Known rows, with every way that one mark hangs from another
[j_890 [j_107 j_730 j_792]]: [  6.3,  34.2,  15.5,   3.9,  30.3, -27.4, -24.8,  -8.2, -19.7,   7.5,
   1.5,  17.8,  20.4, -15.9, -12.3,   6.9,  -0.8,  19.1,  20.2,  18.1,
   1.7]
[j_257 [j_792 j_643]]: [  2.6,   5.4,   9.2,   4.5,  17.4,  -3.0,  -1.8,  11.0,  41.5,   6.7,
 -10.9, -26.3,   4.6,  16.6, -17.4,  10.4,   7.1,  -5.2,  -5.4,  -8.5,
 -15.2]
[j_302 [j_107 j_792]]: [ -3.9,  39.7, -12.3,   8.6,  12.3, -10.7, -13.4, -10.7,  -0.9,  30.1,
   0.6,  -8.9,  18.8,  -8.3,  -4.9,  13.6,  -4.5,  -1.0,  28.5, -13.0,
   0.1]
[j_107 j_688 [j_792 j_478 j_643]]: [-28.3,  28.2,  12.7,  -8.9,   1.5,  -8.4, -14.0,  -1.1,  23.5,  -4.0,
  -4.2, -30.7,  17.1,   8.9, -22.3,  20.9,   3.6, -27.0,  12.8,  -2.5,
 -16.2]
[j_326 [j_730 [j_107 j_688]] [j_792 j_478 j_643]]: [-38.4,  21.0, -22.6, -18.6,  26.2,  20.4,   3.4,  13.2,  39.6, -19.1,
 -33.8, -26.0,  23.2,   1.3, -12.7,  18.1,  11.5,  11.2,   6.5, -11.4,
 -27.3]
[j_890 [j_107 j_688 [j_730 j_326] j_792]]: [-14.6,  54.0,  13.7, -20.2,  19.3, -28.2, -22.5, -14.1, -33.0,   5.7,
 -10.2,   7.9,  19.1, -25.1, -11.1,   6.0,   7.9,  15.7,  36.0,  36.7,
  -7.9]
[j_138 [j_107 j_730]]: [  5.1,  11.7,  -1.7,   0.4,  20.2,  -7.1, -11.4,  -2.4, -27.9, -11.2,
 -13.3, -18.5,  17.3, -27.9, -15.3, -23.8,   9.0, -12.7,  -3.9,  -1.5,
  -8.5]
[j_595 [j_107 j_688 j_730 [j_792 j_643]]]: [-11.8,  57.8,   6.1, -12.6,  40.0, -20.8,  -8.0,   3.4,  -9.8,   2.1,
 -21.3,  -6.8,  25.8,   3.9, -14.5,  -3.8,  -5.0, -38.2,  31.8,   8.5,
 -19.1]
[j_730 [j_107 j_792] j_326]: [-17.6,  31.8, -15.7, -20.2,  32.2,   1.5,   1.2, -29.9,   6.7,  17.1,
 -11.9,  -2.8,   4.0,  -9.9,  -6.9,  11.4,  -4.0,  10.6,  18.1,  24.8,
  -6.2]
[j_758 j_107]: [-12.6,   7.5,  -3.9,   8.7,   0.5,   2.9,   6.5,   8.0, -15.0,  -2.3,
  -7.6, -10.3,  18.8,  22.1,   2.3,   5.1,   5.0,  -4.4,  -1.9, -12.3,
 -11.8]
[j_302 j_107]: [  0.1,  13.5,  -7.0,   7.8,  -0.5,   2.8, -10.7,   7.2,  -0.7,  22.5,
  -2.1,  -8.5,  14.8,  -5.9,  -0.9,   2.1,   8.4,   2.4,   8.2, -16.8,
   3.9]
[j_138 [j_107 [j_730 j_326]]]: [  4.6,   9.4,  -3.1,  -6.1,  20.1,   0.5, -14.3, -11.9, -17.3, -10.2,
 -21.9, -26.0,   6.6, -38.9, -14.8, -22.8,  12.6,  -8.5,  -0.6,  11.2,
 -13.7]
[j_138 [j_107 j_688 [j_730 j_326] [j_792 j_478]]]: [-25.8,  46.9,   0.4, -17.8,  19.1, -20.7, -22.7, -17.7, -24.5,  -6.4,
 -10.0, -43.3,  26.4, -35.6, -25.8, -11.3,  15.9, -19.9,  15.3,  20.8,
 -26.9]
[j_257 [j_792 j_478 j_643]]: [ -7.7,  -5.0,  21.4,   9.9,  15.1,  -1.4, -13.5,  20.8,  57.4,   4.6,
   1.2, -42.2,  10.1,  19.7, -21.9,  12.7,  16.3,  -6.2, -23.9,  -8.3,
 -20.9]
[j_595 [j_107 j_688 j_730 [j_792 j_478 j_643]]]: [-23.2,  47.8,  17.6,  -5.1,  37.8, -20.7, -18.9,  13.6,   7.2,   0.7,
  -7.6, -22.9,  30.7,   8.2, -19.7,  -2.5,   3.9, -40.8,  15.9,   8.1,
 -24.2]
[j_595 [j_107 j_792]]: [ -7.4,  40.0,  -9.1,  -2.0,  32.0, -16.8,  -2.0,  -7.1,  -5.7,  12.7,
   9.8,  -9.1,   6.2,  11.0,   8.2,  -0.1, -11.2,  -8.7,  11.8,  11.8,
  -3.3]
[j_643 j_792]: [ -5.2,   4.4, -16.1,  -2.0,  -3.4,   2.5,   3.2,   9.2,   4.3,  -3.0,
  -5.1,   4.7, -16.4,   7.8,  -2.5,   5.6,   9.5,  -8.5,  13.1,  12.0,
  -0.4]
[j_595 [j_107 j_688 [j_730 [j_326 j_792]]]]: [-18.8,  51.2,  -3.8, -15.5,  33.8, -16.0,   1.5,   2.5, -23.4,  -5.3,
 -24.8,  -0.1,   8.4,  -9.8,  -6.6,  -7.0,   4.2,   4.6,  31.3,  22.2,
 -33.7]
[j_107 j_688 [j_730 j_326] [j_792 j_478 j_643]]: [-17.5,  30.6,  20.6, -10.9,  19.5, -10.4, -22.6,  -6.8,  24.7,  -4.3,
 -23.0, -20.6,  18.5, -17.5, -30.6,  10.8,   6.7, -30.8,  25.3,  14.1,
 -30.1]
[j_890 j_107]: [ -1.5,   2.0,  11.8,  -2.9,   0.1,  -3.9, -15.5,   7.2, -10.6,   0.6,
  11.4,   1.0,   4.0,  -1.1,   1.5,   6.9,  12.3,  29.2, -10.2,  10.2,
  13.1]
[j_758 [j_107 j_688 [j_730 [j_326 [j_792 j_478 j_643]]]]]: [-34.2,  24.7,  15.9,   2.1,  15.4,   2.9, -10.4,  14.1,  14.6, -22.5,
 -43.2, -30.3,  28.8,   6.0, -34.0,  19.9,  20.2, -11.8,  17.4,  -8.2,
 -52.8]

Rows
[-21.0,  16.0,  19.6,  -7.9,  15.7,   1.4, -17.7,   6.3,  29.2, -20.0,
 -34.4, -20.7,  10.0, -15.0, -34.8,  13.5,  14.9,  -6.3,  18.4,   2.8,
 -41.3] => [j_107 j_688 [j_730 [j_326 [j_792 j_478 j_643]]]]
[-33.5,  28.5, -11.2, -35.9,   6.6,   8.5,   7.6,  -8.6, -17.0,   8.5,
 -17.8,  -3.9,  10.0,  -6.5,  -2.9,  -2.2,  13.5,   8.4,  12.7,  26.2,
  -5.2] => [j_730 [j_107 j_688] j_326]
[-36.6,  35.6, -19.4, -22.3,  31.0,  10.6,  -3.4,   1.2,  33.0,  -3.2,
 -22.4, -27.2,  31.7,  -0.1,  -7.7,  14.7,   1.6, -13.8,  14.3,  -0.9,
 -17.1] => [j_326 [j_730 [j_107 j_688 [j_792 j_478 j_643]]]]
[-18.1,  44.1,  15.0,  -4.5,  18.7,  -6.4, -33.8,   0.1,  22.3,  15.6,
 -25.7, -30.3,  33.2, -23.4, -31.2,  11.6,  13.7, -28.2,  34.1,  -3.1,
 -26.6] => [j_302 [j_107 j_688 [j_730 j_326] [j_792 j_478 j_643]]]
[-11.2,  33.4, -38.1, -12.9,  42.5,   4.6,   8.4, -16.2,  10.4,   9.2,
 -16.6,   2.8,  18.5, -10.4,  10.4,   4.7, -15.6,  10.1,  21.3,   5.3,
  -5.1] => [j_326 [j_730 [j_107 j_792]]]
[-36.4,  45.4,  -7.5, -15.6,   0.7, -20.2, -14.9, -11.1, -24.3,  -6.0,
  10.1, -52.2,  24.6,  -9.8, -17.3,  -1.1,  13.5, -16.3,   2.3,   5.0,
 -13.1] => [j_138 [j_107 j_688 [j_792 j_478]]]
[-19.6,  43.6, -10.7, -19.4,  17.6, -10.3,  -6.0, -14.7, -36.6, -19.5,
 -33.5, -25.9,  12.3, -37.2, -24.5,  -7.6,  15.1,   4.5,  25.4,   9.3,
 -32.2] => [j_138 [j_107 j_688 [j_730 [j_326 j_792]]]]
[ -7.8,  45.8,  11.2, -10.2,  22.1, -18.6, -10.2,  -7.7,  -3.7,  -1.8,
 -27.0,   2.0,  22.5,  -8.3, -25.8,   8.2,  -5.1, -33.8,  39.4,  -0.5,
 -18.5] => [j_107 j_688 j_730 [j_792 j_643]]
[-15.7,  39.6,  13.4, -16.7,  14.4, -17.6, -16.8,  -2.5, -27.6, -10.4,
 -22.1,  10.1,  10.4, -23.1, -17.1,  10.6,  16.4,  39.1,  30.6,  25.6,
 -19.3] => [j_890 [j_107 j_688 [j_730 [j_326 j_792]]]]
[  4.3,   1.3, -23.6,   4.6,  23.1,  20.8,   3.3,   2.8,  50.4, -24.0,
 -36.5, -12.5,  -3.2,  -7.4,  -3.7,  20.5, -11.4,   8.3,  13.7, -25.1,
 -22.2] => [j_326 j_730 [j_792 j_643]]
[-25.1,  30.0,  14.5,  -8.9,  34.6,  -1.7, -14.8,  18.0,  24.4, -15.6,
 -27.9, -29.5,  13.0,  -3.1, -22.8,   2.0,  15.3, -13.2,  11.8,  10.3,
 -40.6] => [j_595 [j_107 j_688 [j_730 [j_326 [j_792 j_478 j_643]]]]]
[-17.6,  11.2, -20.5,  -5.4,  43.5,  19.0,  -7.5,  -2.0,  58.2,  -2.0,
 -19.1, -26.5,  22.7,  -3.0,  -7.4,  16.2,  -5.3,  -6.5,  -0.2,  -5.7,
 -12.9] => [j_326 [j_730 [j_107 [j_792 j_478 j_643]]]]
[-25.9,  29.2,  23.9, -10.4,  12.1, -16.7, -28.3,   8.6, -11.6, -13.1,
  -8.9,  -5.2,  16.4, -19.9, -22.0,  11.5,  25.1,  37.6,  13.7,  26.7,
 -24.8] => [j_890 [j_107 j_688 [j_730 [j_326 [j_792 j_478]]]]]
[-33.0,  42.8,  -7.8, -35.6,  23.7,   6.7,   0.1, -22.8,  13.5,   7.9,
 -30.3, -18.1,  12.3,  -4.0, -19.0,  19.0,   4.1, -11.7,  27.1,  17.4,
 -11.6] => [j_730 [j_107 j_688 [j_792 j_643]] j_326]
[-22.6,  40.1,   9.7,  -9.8,  21.8, -15.6, -25.7,  -3.8,  -5.1, -14.2,
 -16.8, -48.2,  35.2, -19.8, -38.3,  -3.0,  15.4, -39.9,   8.5,  -4.9,
 -23.9] => [j_138 [j_107 j_688 j_730 [j_792 j_478 j_643]]]
[-24.2,  59.2,  -2.0,  -8.6,  19.3, -20.5,  -1.0, -13.3, -38.0,   3.0,
 -29.2,  -3.0,  33.0,  -2.9, -11.1,   5.4,   0.7, -17.3,  45.6,  13.4,
 -33.5] => [j_758 [j_107 j_688 [j_730 j_326] j_792]]
[-11.2,  27.2,   8.4, -13.4,  17.0,   0.6,  -5.6,  -4.5,  11.2, -18.2,
 -46.6,  -3.8,   3.4, -18.5, -30.7,  13.0,   6.3,  -5.6,  35.6,   2.3,
 -35.6] => [j_107 j_688 [j_730 [j_326 [j_792 j_643]]]]
[-36.4,  58.4, -15.4, -29.0,  19.3, -13.5,   7.0, -17.4, -27.9,  16.4,
  -6.1,   2.6,  25.0,   4.9,  -8.0,   8.8,   0.2,   0.8,  28.9,  16.6,
  -3.4] => [j_730 [j_107 j_688 j_792]]
[-25.3,  26.8,  11.2,  -7.4,  11.9, -11.8, -11.7,   1.7,  -0.8, -12.4,
 -18.5,  -6.6,  12.4, -19.2, -24.1,   4.7,  12.6,   8.8,  22.6,  15.6,
 -38.6] => [j_107 j_688 [j_730 [j_326 [j_792 j_478]]]]
[-12.6,  38.9,   2.7, -19.8,  26.0, -12.2,  -2.3,   7.9, -28.8,   2.5,
 -16.7,  -1.2,  11.5, -11.0,   2.8, -24.2,   6.9, -16.5,  18.9,  29.7,
 -17.9] => [j_595 [j_107 j_688 [j_730 j_326]]]
